Each row was made from one path, in order. Every step used is in the known rows, and no mark comes twice. Write each row's path.
Known rows
kemiba -> sifodel -> vobi -> noga: [-1.66  3.50 -0.70  3.34  1.98 -0.53 -1.36  1.10 -0.11  1.35 -1.19  2.76
  0.63 -1.46 -1.70 -0.15  1.33  0.29 -0.53 -3.30 -1.33  2.97 -1.28 -2.14
 -0.56  1.56  1.82]
bomiv -> sifodel: [-0.42  2.88 -0.49  4.50  0.93 -1.52 -2.13  0.36 -0.39 -1.52  1.52  0.43
 -0.26 -0.97 -1.10  2.34 -0.92 -0.22 -0.44 -3.64 -2.28  4.08 -1.44  0.25
  1.10  2.37  3.09]
sifodel -> bomiv -> noga -> kemiba -> vobi -> kima: [-1.68  0.00 -0.53  3.07  0.31 -0.32 -1.78 -2.37 -1.14  0.60  0.24 -1.78
 -0.61  1.31 -4.34 -2.16 -1.35  2.00  1.58 -3.57  0.27  4.73 -0.81 -3.53
 -2.37  1.27  0.99]
sikog -> vobi -> rali: [ 1.96  0.93  0.66  3.33  1.98 -2.98 -1.92 -1.01 -1.87 -3.01  0.28  3.01
  4.07 -0.82  2.95  3.75  0.29 -5.66  0.48 -2.26 -0.75  3.69  0.12  0.91
 -0.03  3.22  2.47]
rali -> vobi -> bomiv -> sifodel: [ 0.87  2.71 -0.89  3.12 -0.28 -0.11 -3.19 -0.34 -1.77 -0.38  2.38  4.26
 -0.59  1.04 -4.39  3.87 -0.98 -1.71  1.41 -3.28 -2.81  3.27 -0.81 -2.45
 -0.25  2.26  2.32]
rali -> vobi -> sifodel -> bomiv -> noga: [ 0.56  2.59 -0.52  3.16  0.96 -0.14 -2.89 -0.03 -3.08  1.36  1.83  0.21
 -1.67 -0.37 -3.98  2.80 -0.65 -0.47  4.96 -2.16 -2.07  1.46  0.44 -5.74
  0.35  2.34  0.66]
rali -> vobi -> fuvidog: [ 0.92  2.97  0.05  2.51 -1.59  0.25 -1.53  2.59 -1.01 -0.34  0.09  3.91
  2.98  1.01 -2.21  3.17  0.81 -6.26  1.04 -2.74 -1.11  2.47  0.31 -0.65
  1.30  2.50  1.00]
rali -> vobi -> noga -> kemiba -> bomiv -> sifodel: [-2.09  0.03 -2.54  4.65 -0.02 -0.48 -3.54 -0.61 -2.00  2.19  0.42  4.09
 -1.39 -1.92 -4.70  1.70 -2.22 -0.90  1.74 -3.75 -2.10  2.94 -0.01 -5.98
 -2.13  1.88  1.92]
noga -> kemiba: [-0.23  1.28  0.20  3.72  0.76 -3.18 -2.27 -0.94  0.53 -0.24  0.16  1.35
  1.29 -1.43  0.03  3.04 -0.39 -1.62 -1.27 -1.92 -0.90  3.64 -0.12  0.84
 -1.24  2.83  2.82]
sifodel -> kemiba -> vobi -> kima -> fuvidog: [-0.46  2.83  2.21  1.70 -1.82  1.76 -1.38  1.46 -1.32  0.35  0.43  2.47
  3.51  3.09 -1.06  1.30 -0.32 -2.48  0.08 -3.99  1.38  4.76  0.70  1.75
  0.03  3.77  1.02]
bomiv -> noga -> sifodel: [-0.61  1.66 -1.54  4.34  0.76 -2.16 -1.69 -1.11  1.09 -0.77  1.20  0.60
  0.99 -2.94 -2.82  2.77  0.21  2.36  1.82 -3.13 -2.27  3.63 -0.60 -1.43
  0.04  0.57  2.00]
rali -> vobi: [ 1.08  3.88 -0.67  2.57 -1.12 -1.73 -0.94  1.69 -1.28  0.30  0.58  2.34
  2.32 -0.24 -1.19  5.16  1.06 -3.90  0.66 -1.36 -2.37  3.10  0.43  0.20
  0.97  2.72  1.76]
sikog -> vobi -> fuvidog: [ 0.86 -0.20  1.34  3.68  0.37 -0.17 -1.73  0.39 -1.07 -1.53 -0.58  3.47
  4.46 -0.09  1.21  3.19 -0.03 -6.03  0.52 -3.24 -0.45  2.59 -0.87  0.55
  1.19  2.64  1.18]
sifodel -> vobi -> rali: [ 1.26  4.53 -0.13  2.78  1.39 -2.42 -1.79  0.32 -1.05 -2.26 -0.39  1.40
  1.18  1.01  1.03  0.29  1.54 -2.58 -1.70 -2.58 -0.38  4.07  0.62  0.33
  0.20  2.53  2.21]
bomiv -> sifodel -> kemiba -> vobi: [-1.96  2.68 -0.52  3.64 -0.09 -0.20 -1.75 -1.48 -0.72  0.81  0.88 -0.56
  0.27  0.50 -2.99 -0.34 -1.03  1.95  1.12 -4.33 -2.22  5.57 -0.19 -3.02
  1.52  0.40  1.72]
rali -> vobi -> noga: [ 0.49  2.70 -0.84  3.44  0.00 -1.25 -2.14  2.28 -1.42  0.91  0.52  4.41
  1.16 -1.03 -2.72  5.99  0.64 -3.67  1.51 -2.26 -2.16  2.68 -0.26 -1.52
 -0.28  2.70  1.74]
noga -> sifodel: [ 0.17  2.14 -0.57  3.97  0.25 -2.76 -1.65  0.83  1.06 -0.12  0.75  1.47
  2.41 -2.39 -0.94  2.62  0.10 -0.94 -0.25 -3.11 -1.74  3.65 -0.36 -0.58
 -0.11  1.18  2.00]
noga -> kemiba -> bomiv -> sifodel -> vobi: [-2.21  1.64 -2.07  4.36  0.32 -0.75 -2.31 -1.53 -0.94  1.04 -0.96 -0.12
 -1.87 -0.61 -1.34 -2.41 -1.43  1.65 -1.81 -4.06 -1.32  4.01 -0.42 -3.76
 -0.67  1.36  1.90]
noga -> sifodel -> kemiba: [-0.73  1.80 -0.24  3.46  0.70 -1.67 -2.51  0.01  0.56  1.11  1.27  0.86
  2.13 -1.26 -1.56  1.89  0.06  0.59  0.44 -3.63 -1.37  3.38  0.53 -3.08
  0.65  1.34  1.69]
noga -> kemiba -> bomiv: [-1.79  0.69 -0.46  3.76 -0.22 -3.52 -2.97 -0.27 -0.37  0.66 -0.42  2.48
  1.77 -2.66 -0.77  1.00 -1.75 -2.37 -0.47 -2.48  0.08  3.60  0.28 -2.11
 -0.54  2.18  2.56]
noga -> sifodel -> kemiba -> vobi -> sikog: [-0.64  2.06 -1.09  3.04 -1.08 -0.18 -2.54  0.52  0.51  1.95 -0.20  1.22
  4.58  1.08 -4.63 -2.47 -0.12 -0.07  1.57 -3.71 -1.36  4.97  1.00 -4.13
  0.80  0.59  0.10]
rali -> vobi -> sifodel -> kemiba: [ 0.82  3.56  0.87  2.39  0.31  0.85 -3.20  0.18 -2.58  1.96  1.65  2.57
  0.93  0.73 -2.48  4.26  0.22 -2.66  3.40 -1.90 -1.62  1.67  2.14 -3.87
  1.09  3.05  0.98]
sikog -> vobi: [ 0.81  0.71  0.50  3.72  0.86 -2.17 -1.23 -0.21 -1.35 -0.92 -0.08  1.92
  3.57 -1.62  2.63  5.35  0.21 -3.78  0.23 -2.00 -1.90  3.29 -0.57  1.30
  0.93  2.87  2.18]
bomiv -> sifodel -> kemiba -> noga: [-2.45  1.68 -0.41  3.58  0.43  0.14 -2.19 -2.33 -0.73  0.76  1.56  0.87
 -0.12 -1.26 -2.26  0.42 -2.48  1.27 -0.07 -3.94 -1.82  3.98 -0.46 -2.80
  1.47  0.68  2.34]
rali -> vobi -> noga -> sifodel -> kemiba: [-0.37  1.41 -1.54  3.28  0.33 -0.07 -2.75  0.88 -0.81  3.10  1.13  3.63
  1.27 -0.82 -4.34  3.98  0.68 -0.48  2.53 -3.56 -2.63  2.30  0.91 -5.92
 -0.88  1.38  0.70]

Write each row's path
[ 1.23  3.07  0.14  2.68  0.62 -0.64 -2.86  1.93 -3.00  2.09  1.43  1.18
 -0.34 -0.01 -2.32  2.56 -0.70 -3.72  2.66 -2.16 -1.52  1.43  0.78 -4.72
  0.13  3.10  0.58]
rali -> vobi -> sifodel -> bomiv
[-1.10  2.01  0.15  3.69  1.04 -1.42 -2.57 -1.46 -1.71  1.06  0.65 -0.90
 -1.22 -0.94 -4.46 -0.85 -1.21  1.67  4.68 -3.46 -1.30  3.72 -0.07 -5.41
  0.64  0.55  0.63]
kemiba -> vobi -> sifodel -> bomiv -> noga
[-1.23  1.35  0.53  2.51 -1.24  2.39 -1.20 -1.03 -0.05  0.51  1.07  1.29
  2.12  1.68 -3.94  0.35 -0.05  2.57  2.50 -4.85  0.02  4.81  0.78 -1.10
 -1.16  1.77  0.38]
bomiv -> noga -> sifodel -> kemiba -> vobi -> kima -> fuvidog
[-1.14  3.01 -0.82  3.63 -0.62  1.00 -3.03 -0.13 -0.93  0.56  0.67  0.15
  1.88  2.15 -4.53 -2.59 -1.32  0.80  1.36 -3.85 -1.75  5.38  0.08 -3.14
  2.01  1.46  1.14]
bomiv -> sifodel -> kemiba -> vobi -> sikog
[-2.40  0.02 -0.49  3.78  2.93 -2.68 -2.97 -0.05 -0.04  2.96 -0.22  1.96
 -0.26 -2.72 -2.47 -1.19 -1.62 -0.04  0.31 -3.43  0.22  2.52 -1.54 -5.15
 -3.36  2.14  2.18]
vobi -> noga -> kemiba -> sifodel -> bomiv
[-2.02  1.45 -1.07  3.93  0.42  1.92 -2.61 -1.10 -1.88  0.33 -0.33  0.09
 -1.89  1.70 -1.66 -3.36 -1.43  1.13 -2.09 -4.66  0.22  3.64 -0.39 -3.16
 -1.62  2.59  1.65]
noga -> kemiba -> bomiv -> sifodel -> vobi -> kima
[-0.78  0.15 -0.03  4.63  1.69 -2.83 -3.66 -0.25  0.35  0.35  0.07  3.52
  0.18 -1.86 -1.64  3.72 -0.58 -1.18 -0.30 -2.81 -0.64  3.27 -0.75 -0.81
 -2.61  2.93  2.83]
vobi -> noga -> kemiba
[-1.39  2.50 -0.06  2.58  1.39 -2.75 -1.23  1.71 -0.49  1.37  0.34 -0.01
  1.54 -2.02 -0.87 -1.13 -0.82 -1.31  0.11 -2.94 -0.56  3.00 -1.32 -3.15
  0.24  1.77  2.22]
kemiba -> sifodel -> bomiv
[-0.79  0.42 -1.23  4.54  2.01 -3.01 -3.26  2.10  0.01  1.86  0.82  1.54
 -0.01 -2.59 -3.09  1.16 -1.05 -0.24  0.80 -4.79 -1.00  2.68 -1.49 -5.40
 -1.72  1.14  1.35]
vobi -> noga -> sifodel -> bomiv
[-1.42  2.84  0.35  2.66 -0.71 -1.75 -1.64 -0.50 -0.60  1.20  0.03  0.46
  2.59  0.23 -1.97  0.90  0.18 -0.31  1.00 -3.06 -0.99  5.14  0.72 -2.02
  1.83  0.72  1.39]
sifodel -> kemiba -> vobi
[-0.62 -1.82 -0.39  4.46  2.32 -0.57 -2.92 -1.03 -0.83  1.77  0.50  3.12
  2.85 -2.15 -0.67  4.39 -0.26 -0.37  2.06 -4.19 -1.80  2.67 -0.24 -4.61
 -1.22  1.55  0.87]
sikog -> vobi -> noga -> sifodel -> kemiba
[ 0.55  3.22  0.56  2.68  0.44 -1.37 -2.92  0.08 -0.67 -0.44  0.20  3.25
  0.11  1.36 -1.36  2.13  0.64 -1.09 -1.43 -3.04 -0.81  3.38 -0.75 -0.88
  0.09  2.38  1.79]
sifodel -> vobi -> bomiv
[ 1.13  0.32  1.32  3.30  1.01  0.69 -1.37  0.38 -2.26 -1.71  0.59  1.91
  3.83  0.75  1.94  4.46 -0.02 -4.48  0.00 -2.71 -0.19  2.96 -0.98  1.88
  0.08  3.77  1.79]
sikog -> vobi -> kima
[-1.15  2.67  1.53  2.66 -1.14  3.17 -1.69  0.31 -1.63 -0.15  1.36  1.36
  0.91  3.42 -2.24 -0.02 -1.36  0.06  0.11 -5.31  0.31  5.15 -0.01  0.86
 -0.03  3.33  1.44]
bomiv -> sifodel -> kemiba -> vobi -> kima -> fuvidog
[-1.27  0.61 -0.42  4.28  1.75 -1.14 -3.77  0.30  0.28  1.70  1.23  3.01
  1.03 -1.95 -2.94  2.67 -0.41  0.64  1.46 -4.35 -1.25  2.86 -0.12 -4.61
 -0.78  1.12  1.63]
vobi -> noga -> sifodel -> kemiba
[-1.13  3.05 -0.31  2.56  1.63 -0.18 -1.90 -2.26 -0.12 -0.14  0.32  2.77
 -0.23 -0.34 -4.00 -0.21  0.81  3.04  1.32 -3.04 -1.39  3.22 -1.31 -3.10
 -0.18  0.84  1.93]
kemiba -> sifodel -> vobi -> bomiv -> noga
[-1.06  1.37 -0.33  3.40 -0.56 -3.25 -1.09 -1.54  0.86  0.86 -1.07  0.94
  2.21 -0.84 -1.61  0.81 -0.02 -0.82 -0.53 -2.21 -1.06  5.48  0.31 -0.28
 -1.34  1.28  1.97]
noga -> kemiba -> vobi
[-0.20  3.20  1.10  3.52  0.09 -1.49 -2.21 -0.02 -0.51  0.49  0.04  2.06
  1.81 -0.96 -2.29  1.32 -0.23 -2.05  2.22 -2.77 -1.14  4.24  0.74 -1.32
  0.67  1.43  1.28]
kemiba -> vobi -> sifodel
[ 0.56  2.82 -0.20  3.11 -0.28  2.63 -0.80  0.79 -0.10 -0.91  0.38  1.15
  0.40  1.82 -1.21  1.27  1.10  2.20 -0.54 -4.46 -0.22  3.49 -0.11  1.53
 -1.73  3.31  0.67]
bomiv -> noga -> sifodel -> vobi -> kima -> fuvidog
[-1.31  2.08 -1.76  3.93  1.51 -1.83 -3.17 -2.49 -1.42 -0.90 -0.60  1.05
 -1.64  0.07 -0.88 -3.76 -1.33 -0.03 -1.67 -4.00 -0.10  4.24  0.67 -4.16
 -1.58  1.81  2.49]
noga -> kemiba -> bomiv -> sifodel -> vobi -> rali
[-2.58 -0.47 -0.65  4.54  0.74 -3.12 -4.24  0.17 -0.58  1.52 -0.53  4.45
  0.59 -3.29 -2.43  1.68 -2.21 -2.17  0.43 -3.33  0.40  2.94 -0.44 -3.66
 -1.74  2.08  2.56]
vobi -> noga -> kemiba -> bomiv
[-2.29  1.08 -0.86  3.49 -0.40 -1.95 -3.09  0.21 -0.41  2.08  0.63  1.82
  2.59 -2.71 -2.38 -0.18 -1.47 -0.45  1.23 -4.30 -0.30  3.12  1.00 -5.70
  1.26  0.46  1.40]
noga -> sifodel -> kemiba -> bomiv
[-1.89  3.50 -1.80  4.15 -0.06 -0.57 -1.83  0.44 -1.74  0.30 -0.37  0.11
 -1.15 -0.53 -1.18 -1.59 -0.99  0.84 -1.13 -4.46 -1.52  3.91 -0.74 -3.18
  1.70  1.07  1.95]
kemiba -> bomiv -> sifodel -> vobi
[-1.06  2.74 -1.70  3.16  1.26  0.83 -1.82 -2.05  0.62  0.79 -1.35  0.13
  1.37  0.26 -3.16 -3.43  0.90  3.04  0.27 -1.78 -1.21  3.53 -0.26 -1.96
 -1.25  2.19  1.35]
bomiv -> noga -> kemiba -> sifodel -> vobi -> sikog
[-2.09  0.96 -0.79  3.54  1.80 -1.99 -1.31 -3.25  1.18  0.08  0.24  0.75
  0.88 -3.20 -2.38  0.62 -0.15  2.46  1.50 -1.97 -1.33  3.49 -0.74 -1.23
 -1.43  1.52  3.07]
bomiv -> noga -> kemiba -> sifodel
[-2.08  1.70 -0.69  2.95  1.28  1.22 -1.07 -2.66  1.12  0.26 -1.75  0.96
  0.43 -0.20 -3.13 -3.45  1.15  2.12  0.33 -3.36 -0.25  2.93 -0.58 -2.62
 -1.26  0.97  1.19]
bomiv -> noga -> kemiba -> sifodel -> vobi -> fuvidog
[ 1.29  0.60  1.66  4.04  2.06 -0.80 -2.73 -1.01 -2.03 -0.36  0.60  2.69
  2.68 -1.66  1.63  5.17 -0.40 -4.12  2.19 -2.08 -1.45  2.13  0.06 -0.35
  0.21  3.43  1.51]
sikog -> vobi -> sifodel
[ 0.16  3.41  0.46  3.05 -0.26  0.30 -1.69  1.90 -0.33 -0.78 -1.21  1.89
  1.60  1.81 -0.57 -0.23  1.24 -3.01 -1.58 -3.61 -0.14  2.96 -0.52 -0.16
  1.54  2.00  1.05]
sifodel -> vobi -> fuvidog
[-0.11  1.28  1.65  2.50 -1.56  0.31 -1.17  0.40 -0.08  0.07 -0.39  2.98
  2.93  2.06 -0.85  1.42 -0.38 -2.54 -1.34 -3.25  1.36  5.17  0.45  3.56
 -2.95  4.38  1.61]
noga -> kemiba -> vobi -> kima -> fuvidog
[-2.05  0.82 -1.88  4.51 -0.13 -2.42 -2.20 -0.63  0.19  0.12  0.54  1.49
  1.34 -4.27 -3.43  0.69 -1.22  1.36  2.78 -3.85 -1.34  3.45 -0.15 -4.34
  0.96 -0.25  1.80]
kemiba -> bomiv -> noga -> sifodel
[-0.25  1.37 -0.98  3.71  0.84 -3.28 -2.04  1.68  0.16  1.28  0.83 -0.53
  1.02 -1.90 -1.35  0.39 -0.86 -0.54 -0.29 -3.97 -1.29  3.25 -0.94 -3.86
 -0.51  1.20  1.28]
noga -> sifodel -> bomiv
[-2.12  1.73 -0.87  3.99 -0.26 -2.61 -2.53 -0.15 -1.18 -0.87  0.52  1.67
  0.89 -3.20 -2.47  1.93 -1.41 -0.16  2.51 -2.88 -0.66  3.51 -0.44 -2.07
  2.20  0.90  2.50]
kemiba -> bomiv -> noga
